Each row was made from one path, in order. Every step used is in the known rows, and no mark comes twice. Write each row's path.
In the rows, zero is written as 128.
Known rows:
c/l/n/u/j: [156 128 115 129 135 126 136 137  76 108 150 115 139 148 171 115 155 187
  91 155 162  47 146 152  96 118 115 147 118  87 107  88 185 214 116 163
 183]
j/u/n: [122 140 147 112 120  81  88 133 110 133 153  99 149 125 173 123 128 132
 133 148 129  78 130 140 134 148 118 143 145 144 127 131 174 169 103 156
 109]
n/l: [145 142 122 103 135 131 136 129 152 133 122 146 128 134 147 112 137 133
 115 133 130  84 142 143 135 131 125 143 157 110 115 106 122 167 143 128
 145]
d/t/c/k/j/u: [159 153 111 127 124  98  78 149 172 178 135  97 128  76 116 108 160 117
 117 177 128  61 221 121 139 114  77 150 127 137  84 118 226 134 136 165
 137]
j/u: [148 139 134 111 120 119 106 147 129 148 135 110 145 134 139 129 140 136
 119 153 114  84 134 137 137 147 110 153 148 126 121 142 176 145 128 147
 114]
k/d/t: [169 119  93 127 100 145  78 115 160 149 164 130 143 130 128 133 108 110
 133 122 124 101 199 137 148 109 122 123 116 115  79 128 148 180 119 131
 111]
l/n/u: [161 135 136 121 136 105 116 149 113 149 106 134 138 138 173 150 142 145
 109 133 136  68 166 163 128 150 106 124 116 116 102 128 163 191  98 171
 135]
d/t/c/k: [166 149 122 124 107 118  91 115 194 171 116 101  97  86 157 126 145  80
 125 140 128  82 225 117 126 106  94 136 123  63  86  78 166 117 148 158
 126]
u/n: [114 135 140 124 128  77  92 108 121 129 146 105 134 125 180 114 116 113
 147 124 131 101 128 136 130 144 134 125 125 124 123 105 128 170  98 140
 104]
l/c/k: [189 183 124 109  99  93 109 137 183 140 103  90 121 116 141 126 157 137
 124 138 146  90 181 139 164 120 141 164 146 104 108  90 151 102 127 141
 139]
u/j: [146 144  88 133 128 138 131 114 121 136 148 101 132 143 125  86 136 140
 133 135 113 108 118 136 107 151 136 153 135  95 143  88 159 153 116 133
 125]
n/l/d/t/c: [182 151  98  64 143 155 135  96 171 163 143 138 124 145 163 128 133  98
  90 129 127  48 213 131 104 108 100 120 149  67  79 104 159 156 131 149
 140]
l/c: [174 172 103 107 108  99 101 134 161 140 128  93 127 147 149 131 138 136
 123 133 132  98 149 127 159 145 153 151 148  97 115 122 137 122 116 141
 121]
n/u/j/k/c/t: [167 146 127  83 142 177 119 126 185 137 132 139 179 119 163 107 149 164
 140 157 128  87 154 123 115  96 138 138 101 112 148  32 231 168 163 206
 168]
c/l/n: [143 122 142 130 123  87 108 126 126 121 144  96 119 137 194 125 127 155
 104 163 163  59 151 146 148 107 121 134 126  96  82 105 137 190 107 147
 159]
l/d/k: [162 174 114  87  91 140 126 113 138 138 140 104 144 135 134 112 117 111
 104 115 118  76 161 170 142 139  91 135 116 112  92 117 143 156 107 140
 137]
j/u/n/l/d: [156 145 142  48 141 117 136 119 114 121 157 129 169 151 178 119 127 151
  96 145 144  38 152 167 115 125 116 147 174 151 105 124 172 193  96 150
 140]
u/n/l/c: [155 179 115  81 127  78 111 127 147 116 138 114 135 137 194 117 123 136
 117 134 161  69 144 135 149 126 161 140 171 115 119 104 128 161 108 148
 145]
k/d/t/c: [167 134 102 125 123 139  77 103 177 175 163 132 118 121 152 131  91  86
 118 132 122  83 212 121 128  96 126 118 101  69  77 117 178 156 130 138
 109]
d/l/c/k: [204 167 108 105  73 109 125 123 174 156 103  81 114 136 163 127 164 149
  91 148 164  60 170 134 159  98 104 179 156 113 110  86 135 106 154 143
 164]
u/n/l: [123 141 138 100 141  98 113 116 129 118 136 134 133 123 188 105 123 125
 126 128 145  79 135 145 130 130 136 133 153 126 123  98 122 186 118 139
 141]
j/u/n/l: [126 143 144  90 137 101 113 143 123 122 148 133 152 122 183 114 131 145
 116 153 142  53 134 151 131 132 118 146 171 145 126 124 164 189 119 151
 141]
l/c/k/d/t: [218 166  94 103  75 122  77 134 204 147 142 102 135 113 127 134 130 129
 127 134 158  85 246 142 178  82 138 156 136 106  70 102 168 141 117 143
 132]
t/c/l/n/u: [145 135 159 121 155  95 109 135 118 141 126 135 106 132 213 150 142 144
  72 154 158  24 177 134 106 105 108 117  98  58  78 109 190 179 140 166
 171]
d/k/c/l/n/u: [152 162 154  99 115 106  82 141 133 132 131 138 150 123 185 140 126 158
  71 162 161  12 161 159 137  83  76 127  91 127  82 100 196 186 133 189
 205]
n/u/j/k/d: [190 143 108 127 112 168 134 119 123 133 160 161 166 134 144  92 110 157
 128 106 117  88 166 169 132 116 140 140  91 105 105  81 219 201 142 150
 156]
e/u/n/l: [119 135 119  89 112 103 120 145 140 107 163 156 158 141 195 132 134 110
 114  97 126  68 159 129 129 111 113 137 165 119 119 110 148 202 122 148
 160]
j/k/d/l: [192 124 125 128  80 153 131  92 162 172 150 129 144 141 187 106  93 135
 109 123 128  65 165 157 175  85 107 145 102 124  86  91 154 177 157 139
 152]
n/l/d/k/j/u: [169 175 100  67 128 141 137 153 123 130 153 130 176 127 100  81 133 159
  73 157 134  32 166 182 151 126  74 160 150 186  79 149 193 187 108 139
 179]
l/c/t/d/k/j: [167 174 100  85 133 112  94 151 191 121 146  86 145 114 123 105 131 134
 120 159 170 104 149 101 178 113 166 176 124 131 115 124 185 148 136 176
 180]
t/c: [140 153 135 130 142 109 108 105 158 164 127 118 105 126 167 119 124  95
 116 137 110  82 151 119 116 132 127 129 116  67 112 102 159 118 138 140
 111]
j/u/n/l/c: [157 181 122  70 128  81 108 150 136 119 150 112 154 134 189 127 133 154
 109 159 161  47 143 142 153 128 146 159 191 134 123 133 173 163 110 158
 151]
k/d: [159 128 129 125 125 133 102 115 152 140 151 140 139 139 131 118  96 131
 125 124 124  97 159 156 147 107 149 135 111 119  92 122 152 168 115 109
 113]
n/l/c/t: [169 165 114  62 139 142 128 148 208 109 122 110 137 128 163 134 155 156
 110 163 165  86 163 118 157 101 167 155 181  91 122  92 131 154 147 158
 156]
e/u/n/l/d: [149 136 121  50 118 123 142 125 135 109 170 151 173 176 188 136 134 118
  99  87 123  51 177 149 114 111 110 133 165 128 100 113 154 207 100 145
 158]
n/u/j: [155 142  94 119 135 151 132 136  89 126 135 138 145 149 123 108 164 150
 117 118 115  97 130 142  91 157 120 145 121 102 145 100 179 170 138 150
 139]

Write each row's path:
[177 147 100  87 123 136 108  89 159 174 151 101 124 144 156 139 131  85
 107 127 116  69 209 123 103 130 100 116 121  67  82 115 163 138 114 159
 105] : l/d/t/c
[184 129  90  87 105 147 108 106 143 148 148  98 146 155 136 142 144 108
 122 116 123  92 192 139 127 139  97 121 134 110  87 122 134 170 100 147
 105] : l/d/t
[186 150 111 138 115 129 149 132 111 145 131 118 157 127 188 108 133 159
 130 133 129  71 167 172 135 150 113 141 104 100 112  72 209 205 104 189
 164] : l/n/u/j/k
[116 129 121 112  95  88  93 138 131 119 171 124 162 145 187 139 132  96
 130  92 111  92 152 118 128 131 111 131 134 119 125 115 157 186 102 148
 128] : e/u/n
[210 179 129  81 113 126 128 140 204 122 124 146 128 117 137 112 118 160
 100 141 167  59 208 167 174  66 161 168 160 113  81  90 165 145 136 119
 172] : n/l/c/k/d
[144 172 118 100 136 111 106 104 131 134 166 104 124 122 143  79 121 132
  71 144 148  33 168 144 128  95  92 132  88 109  54 108 178 160 132 133
 178] : t/c/l/d/k/j
[152 150 119 114 120 109  96 153 122 144 155 118 152 123 104  90 122 125
 109 154 131  81 131 128 158 144 106 180 124 172 112 170 223 162 130 159
 170] : t/d/k/j/u
[134 134 151  84 151 141  86 120 214 146 127 118 149 122 152 129 139 134
 132 179 134  98 140 108 129  90 145 138 122 128 137  78 162 135 144 171
 126] : k/c/t
[140 139 128  91 139 137  95 166 162 129 154 102 160 102 111  98 135 134
 112 181 148  92 142 110 157 116 122 182 127 163 119 144 225 175 144 181
 178] : c/t/d/k/j/u
[151 117 151 120 134 102 109 151 100 117 128 129 132 145 188 151 154 169
  88 143 164  45 160 155 123 119 104 129 112 103  85 117 158 211 126 161
 171] : c/l/n/u
[113 135 129 121 144  66  76 142 101 135 163  99 165 119 142  88 132 146
 139 161 132  81 127 143 143 148 117 145 131 196 120 148 188 188  85 147
 115] : k/j/u/n
[139 131 152 105 134 105  79 112 166 130 151 124 133 146 163 121 137 150
 109 162 147  66 127 118 125  80 127 136 116 121 109  90 156 136 153 145
 160] : k/c/l
[154 127 117 135 124  96  84 113 152 157 157  85  98 120 213 142 124 113
  97 170 161  38 208 115 124  95  98 119 118  49  64 101 159 174 122 172
 156] : d/t/c/l/n
[152 142 100 130 120 120  83 108 167 173 139 108 109 118 163 136 134  76
 125 137 112  86 188 105 115 131 104 117 120  59 104 109 160 134 137 158
 108] : d/t/c
[129 141 146 124 141 104 103 111 152 133 145 114  94 134 181 120 136 123
  97 146 141  61 146 108 112 100 126 131 115  48  93  93 155 138 169 128
 148] : t/c/l
[131 139 122 104 141 133  98 139 170 126 142 106 141 105 115  86 128 119
 124 155 154 115 142 106 158 115 135 166 108 142 117 119 179 174 143 168
 176] : c/t/d/k/j
[149 146 156  91 117 115  76 111 169 128 158 131 131 145 163 113 114 124
  94 151 157  60 122 110 134  76 125 157 104 107 111 100 191 135 172 164
 208] : t/d/k/c/l
[128 146 153 122 130  57  81 148 127 134 137  94 152  87 134  81 146 154
 139 166 148  75 164 154 152 123 112 162 134 200 110 111 199 170  97 149
 135] : c/k/j/u/n
[183 150 127  49 155 142 132 142 215 112 129 127 130 151 170 135 141 141
 108 159 178  94 155  94 149 100 196 178 178  85 131 103 158 150 162 169
 183] : n/l/c/t/d
[169 148 125 125 120 109 118  97 163 142 167  93 158 129 210  82 105 181
 121 185 157  41 150 145 143  73 131 149 104 108 105  35 208 181 111 190
 193] : u/j/k/c/l/n
[163 175 135  22 140 181 131 114 219 127 133 134 170 122 147 116 122 139
  84 171 150  48 171 149 131  65 109 139 138 130 106  69 166 161 139 173
 185] : n/l/d/k/c/t
[142 160 136 141 150  83 103 122 176 167 115 113 103  88 124  80 144 122
 121 151 129  81 185 132 135 113 117 148 104 121  95  87 182 120 131 133
 135] : t/c/k/j
[128 170  98 140 112 105  92 138 129 138 140 105 141  97 103  74 124 120
 125 134 123  96 143 149 166 145  94 139 107 160 100 130 151 164 113 136
 143] : d/k/j
[159 134 103  61 124 125 113  98 130 127 163 119 153 146 180 123 128 118
 120 120 149  65 188 150 117 120 106 116 159 124  89 105 122 205  96 154
 134] : u/n/l/d/t
[174 148 103 130 114 153 142 128 112 135 130 138 157 131 153  98 150 147
 136 107 112  94 145 150 122 150 117 141 110  98 131  72 200 182 147 169
 153] : n/u/j/k
[122 160 161 126 149  56  84 129 146 159 138  98 127  75 156  83 134 131
 123 173 141  54 175 138 132 110 113 153 118 156 106 104 224 141 108 156
 131] : t/c/k/j/u/n
[179 143 125  73 145 126 108 134 202 130 134  94 129 153 157 142 142 130
 127 153 166 118 144  84 149 115 195 175 155  84 130 113 164 131 147 172
 150] : l/c/t/d
[178 137 141 132  98 135 112 111 174 148 150 136 148 122 165 100  83 124
 147 112 121  91 174 163 182 105 144 132  98 116  81  95 168 176 131 136
 125] : j/k/d
[147 137  68 124  93 146 134 138 129 125 174 122 157 162 129 111 148 125
 119 100  93 101 148 119 105 135 115 162 143  89 138  97 188 167 119 140
 144] : e/u/j
[156 160 140  96 118 118  82 108 178 163 141 137 136 134 142 113  96  93
 118 144 129  87 125 119 139 109 123 159 106 125 128 116 196 119 145 171
 167] : t/d/k/c
[204 121 149 119 103 136 139 124 138 167 112 146 137 130 173 135 124 164
  66 146 169  26 207 186 144  72  80 154 101 139  69  99 184 195 125 151
 175] : c/k/d/l/n/u
[150 151 128 114 101 122 107 121 141 140 137 118 124 132 141 106 108  90
 117 117 134 102 135 129 143 140 119 158 118  97 115 124 167 144 143 155
 158] : t/d/k
[162 139 102 107  86 140 112 125 176 120 192 129 179 154 184 100 138 152
 118 125 118  54 154 107 128  63 112 157 118  95 119  45 227 171 162 177
 205] : e/u/j/k/c/l
[180 147  97 139 106 155 134  98 149 142 173 123 153 125 145  70  86 148
 147 124 115 100 158 163 151 107 157 152 102  99 107  68 197 187 119 136
 141] : u/j/k/d
[138 136 116 124 139  96  92 160 119 145 145 111 160 129 105  97 149 157
 125 164 116  84 137 139 149 150 112 155 134 182 113 159 187 163 111 138
 122] : k/j/u
[165 123 114 135 107 109 135 106 128 173 124  88 121 152 197 128 126 141
  89 161 148  52 149 151 141 119  83 149 131 121 103 112 127 174 104 156
 147] : d/l/n
